Known rows, with every step that occurs
m/l: [ -3   9   2  -1 -20  -3  -5 -37   5  11   1   4  -9   0 -25  23   5   8
  20  -9 -21 -16 -17  -3  11  24]
a/u/z: [ -1 -11 -17  -2  21   1   7   3   1 -19  12  45  -5  -5   3 -14   1   0
   8  -1  -3 -14  11  -1   8 -13]
u/e: [  4  -5  14  -7  -8  -2  13   3  -5  -5   5  20  -4   8   1 -16  -7  17
  27   4 -23  -4  -4   3  17  -6]
z/u: [ -3   3   9   8 -17  22  11   7  -7  33   2 -44   3  -3 -17   8   2  10
  27  11  10 -53  -8   2   2   7]
l/m/a: [ -6  12  -4   5  -5  -2  -8 -19  27   2  -3  -9  10   6 -20   4   3  -8
 -25   9 -13  26 -19   8  -9   6]
x/m/a/u: [ -7  26 -31  -5   8  32 -11   1   9   9  -3  -6  -1  -5 -23  18   2   6
 -29  -9  28  11  -3 -13 -14 -12]
m/a/u: [-17   9 -13   2   7  25 -10 -23   6   0   6  10   3  -3 -14  32   4  -1
 -21  -9   9   6  -5  -3  -6 -14]
x/m/e: [  7  24 -16  -4 -30 -15  -3  12   0  15  -9 -14  -8   1 -21  18   1  18
  -3  19  -8  21  -7  -6   7  10]
u/e/m: [ 10  -5  21 -12  22   0  28  -5 -12   4   0   8   7  20  10 -29 -18  11
  13 -13 -21 -10   4   7  19  14]
e/u/x/m/n: [ 23  -3  -1  -3   5   7  -1   6 -11 -27 -10 -25 -11  -3   7 -35  12  -9
  -4  17  30  -2  15  -9  -5 -16]
e/m: [ 14   4  12  -3  22  -1  14 -26  -2  12   1  -4   8   7  -7 -12  -4  -1
  13  -8  -4 -28  -3   7  10  20]
m/x: [  3  -2   8  12 -20   1  13 -27  15 -19   0 -11   9 -21  -1  32  -4   1
   6   1 -10  -7  -9   0 -11  -5]
z/u/x: [ 11 -18  16   4   3  22   9  26 -11  20   2 -80   3   0  -9 -15   5   2
  14  12  18 -43   9   4   0   0]
u/z: [ 12  -5  -5  -2  12 -18   4  -9   3 -20   6  43  -7   0   1 -25  -2   0
  27  13 -20 -10  -3   6  19  -2]
z/u/a: [ -5  -6   7   5 -17  27  -3  29 -20   7  -1 -42   3  -4  -9  -1   2   6
  36   0   9 -56  -2   6  -5  -2]
e/u/a: [  3 -11  16   1   5   9 -25  38 -17 -29   5  40  -6  -3  -7 -13   7 -13
  19 -26  31  -8  14   2   2   4]
n/m/e/u: [-22   5  10 -12 -15  -9 -30  40  12  27  -9  26  -6  -1  -7  26  -2   0
  -1   5  12  30   5   0  18  21]
a/u/e/m/x: [-10 -12   7   0  18  20  38  -6   1 -11   2  -4  19   1  32   5 -21   8
  -9 -30  -2  -2  16  -2 -12  -8]
n/m/e/u/z: [-21  -6  -2 -13   0 -24 -24  41  14  11  -7  61 -10   2  18  -5  -8  -4
  10  15  -7  36  11   2  16  12]
a/m/x: [  7  -1   4  13   0  -4  24 -34   9  -9   7 -17   8 -17  12  35  -4  -9
  -6  -8 -18 -12 -18  -3 -15  -4]
l/m: [ 10   1   3   9  -9  -8   8   3  20   4   0 -11   4  -3  -8  -9   5  -4
   2  11 -16  11  -8   7  11  12]
m/e: [ -6   6   1   2 -29 -22  -7 -14  -3  13  -3  -1  -2   0 -11  27   5  13
   2  19 -24   9 -10   2  16   7]
m/a/u/e: [-23   1   0  -7   0  22  -5  -3  -4  -5   4  21   2  11   1  11 -10  12
 -14 -12   0  19   1  -4  -5 -23]
m/n: [  6   9   2   6 -14  -3  13 -63  -5 -16  -3 -13  -7  -7  -1   8   8   0
  12  33 -39 -33 -16   3  16 -13]
x/m: [ 22  22 -14  -5  -3   5   1   8   5   6  -5 -21  -9  -6 -27  -3   3   7
  14   6   1 -10 -10  -6  10   6]
l/m/a/u: [-19   7 -17   8  -3  15  -8  -1  26   5   3 -11  11  -1 -10  15   3  -9
 -35  -8   6  28  -7   2 -18  -7]
e/u/x/m: [ 29  -6   0  -8  21  12 -12  50  -3  -2   1  -8  -7  -3  -7 -39   7  -4
   0 -10  60   8  24  -9   1   2]
a/u: [ -2  -1  -4   3  -2  20   6   6   0   3  10  -4   0 -12 -12  16   7   4
  -1  -5   8 -23   5  -3   8  -4]
z/u/e/m/n: [ -7   1  20  -1  -2  13  42 -45 -28  17 -12 -51   5  17  24 -27 -11  15
  19  19 -22 -58  -4   8  -3  -6]

Rows
[  8 -25  11  -3  16 -26  -8  10 -19  11   8  -2  -4   9  15  -6  10 -11
 -38  -7  16  30  20  -5  -6   4]
a/m/e/u/x
[ -5 -15  -5   4  -9 -44 -14  25  16  -4  -1  48  -2   6  20 -29   3  -7
  -8  11   2  60  13   5   8  10]
l/m/e/u/z
[  4   7 -21  -8   2 -28 -20  28  -2   0  -7  57 -16   2   9 -20   0   6
   2   9  24  43  17  -8   5   3]
x/m/e/u/z
[ -3  15   7  -2  26   5   0 -54   4  11  -5   2  10  14 -13   2  -6  -8
 -11 -15  -1  -5 -14   7  -4  17]
e/m/a
[  6 -12  -2  11   9  -4  12 -10  -4 -32   8  -5   9 -15  16  23  -4 -13
   0 -15 -24 -19  -7   1 -25 -13]
u/a/m/x
[ 20  -2  -9  -5   2  27   8  43  -9  33  -7 -89   0  -2 -17 -26   3   7
  11  11  34 -36  10  -4 -10   2]
z/u/x/m
[  6   6  -1  12 -26 -13  15 -49  15 -20  -5 -24   0   0  10  -9   9  -5
  -2  40 -45 -10 -17   9   7  -6]
l/m/n
[-12  18 -25 -10   6  30   5  24   1   0  -2   5  -2  10  -7   0  -9  18
 -22  -9   9  29   3 -11  -7 -27]
x/m/a/u/e
[  5  33 -18  -6   3  10 -11 -11  12   9  -7 -14  -4   0 -29  10  -1   4
  -9   3   8  16 -20  -7  -9  -3]
x/m/a
[  8   1  12   7   9  -1  24 -42  10  -8  -2 -22  17 -10  10  17 -11  -3
   1 -17  -5 -19  -5   5 -10  15]
e/m/x
[-26   9 -28 -17  28  19 -17  12  24  -4   0  43   0  -1   7   6 -13 -12
  -9   2 -18  19  -2   1   0 -13]
n/m/a/u/z
[ -8 -12  -1  -1  -2 -37 -15   3  -5  -6   1  67 -11   6  12 -10   2   1
   4   8  10  40  16   1  13   4]
m/e/u/z
[  0 -20  10  14  12   0  -3  10 -11 -34  10  25   6 -14  26  15   0 -20
  -2 -40  22  -9  11  -5 -34  -9]
e/u/a/m/x
[ 12   8  -3   6   7 -15  22 -69 -13 -11   4 -14  -8  -3  13   7  10 -10
  -9  25 -50 -40 -25   0   2 -14]
a/m/n
[-21  -7  10 -13 -16  -3 -45  67  -1  -4  -8  30  -4  -1   2  15  -1  -3
   5  -7   5  29  12   4   8  12]
n/m/e/u/a
[  3  -2   2  20 -28 -11  19 -11  35 -19  -2 -26  16 -19   2  17  -3  -4
  -5   6 -15  14 -10   6 -18   5]
l/m/x
[  5   2  17  -6   7  -7  35 -57 -17 -17  -8  -1   0  18  29 -31 -13  10
   9  15 -47 -26  -4   8  14  -9]
u/e/m/n
[-12  -9  -4   7 -13 -10   0  23 -29  27   1 -45   2   8   7  20   4   2
   1   4 -21 -25  -5   2 -17  -1]
z/u/a/m/e
[  6 -14   1  -3  20 -15  -7   9  -1 -18   6  65  -9   0  11 -29   1  -7
  20  -7  24  -2  13   1  15   4]
e/u/z
[  5 -24  17  -2  -5 -16 -22  28  -7   2   3   2  -2   2   3  -9  11  -4
 -12  -2  31  36  24  -1   8   9]
m/e/u/x
[-10  -3  11   4 -23 -18 -17   7  -6   9  -1  29  -5   1  -7  16   6   8
  -7  -3  25  25   8  -2   9  14]
m/e/u
[ -4  -4   6   3  -3 -29  -7  -5 -16  22   8  24  -5   3   9  18  11  -6
 -19 -11  15  19   4  -5   1   9]
a/m/e/u
[  3 -10  -1   7   5  11   6  21 -31  16   7 -42   2   2   1   0   3  -6
  18 -10  -3 -59  -7   3 -18  -3]
z/u/a/m
[-20   1  -8  -1   2  15   4  14  18  -9   5   8  10  12   6  -4  -9   6
 -30  -7 -12  41   3   1 -12 -21]
l/m/a/u/e
[ 14   4  -5 -11  24  18 -27  24   3  -3  -6  -5  -2   7 -11 -25   5 -15
 -24 -16  62  35  11  -9 -16  -2]
e/u/x/m/a
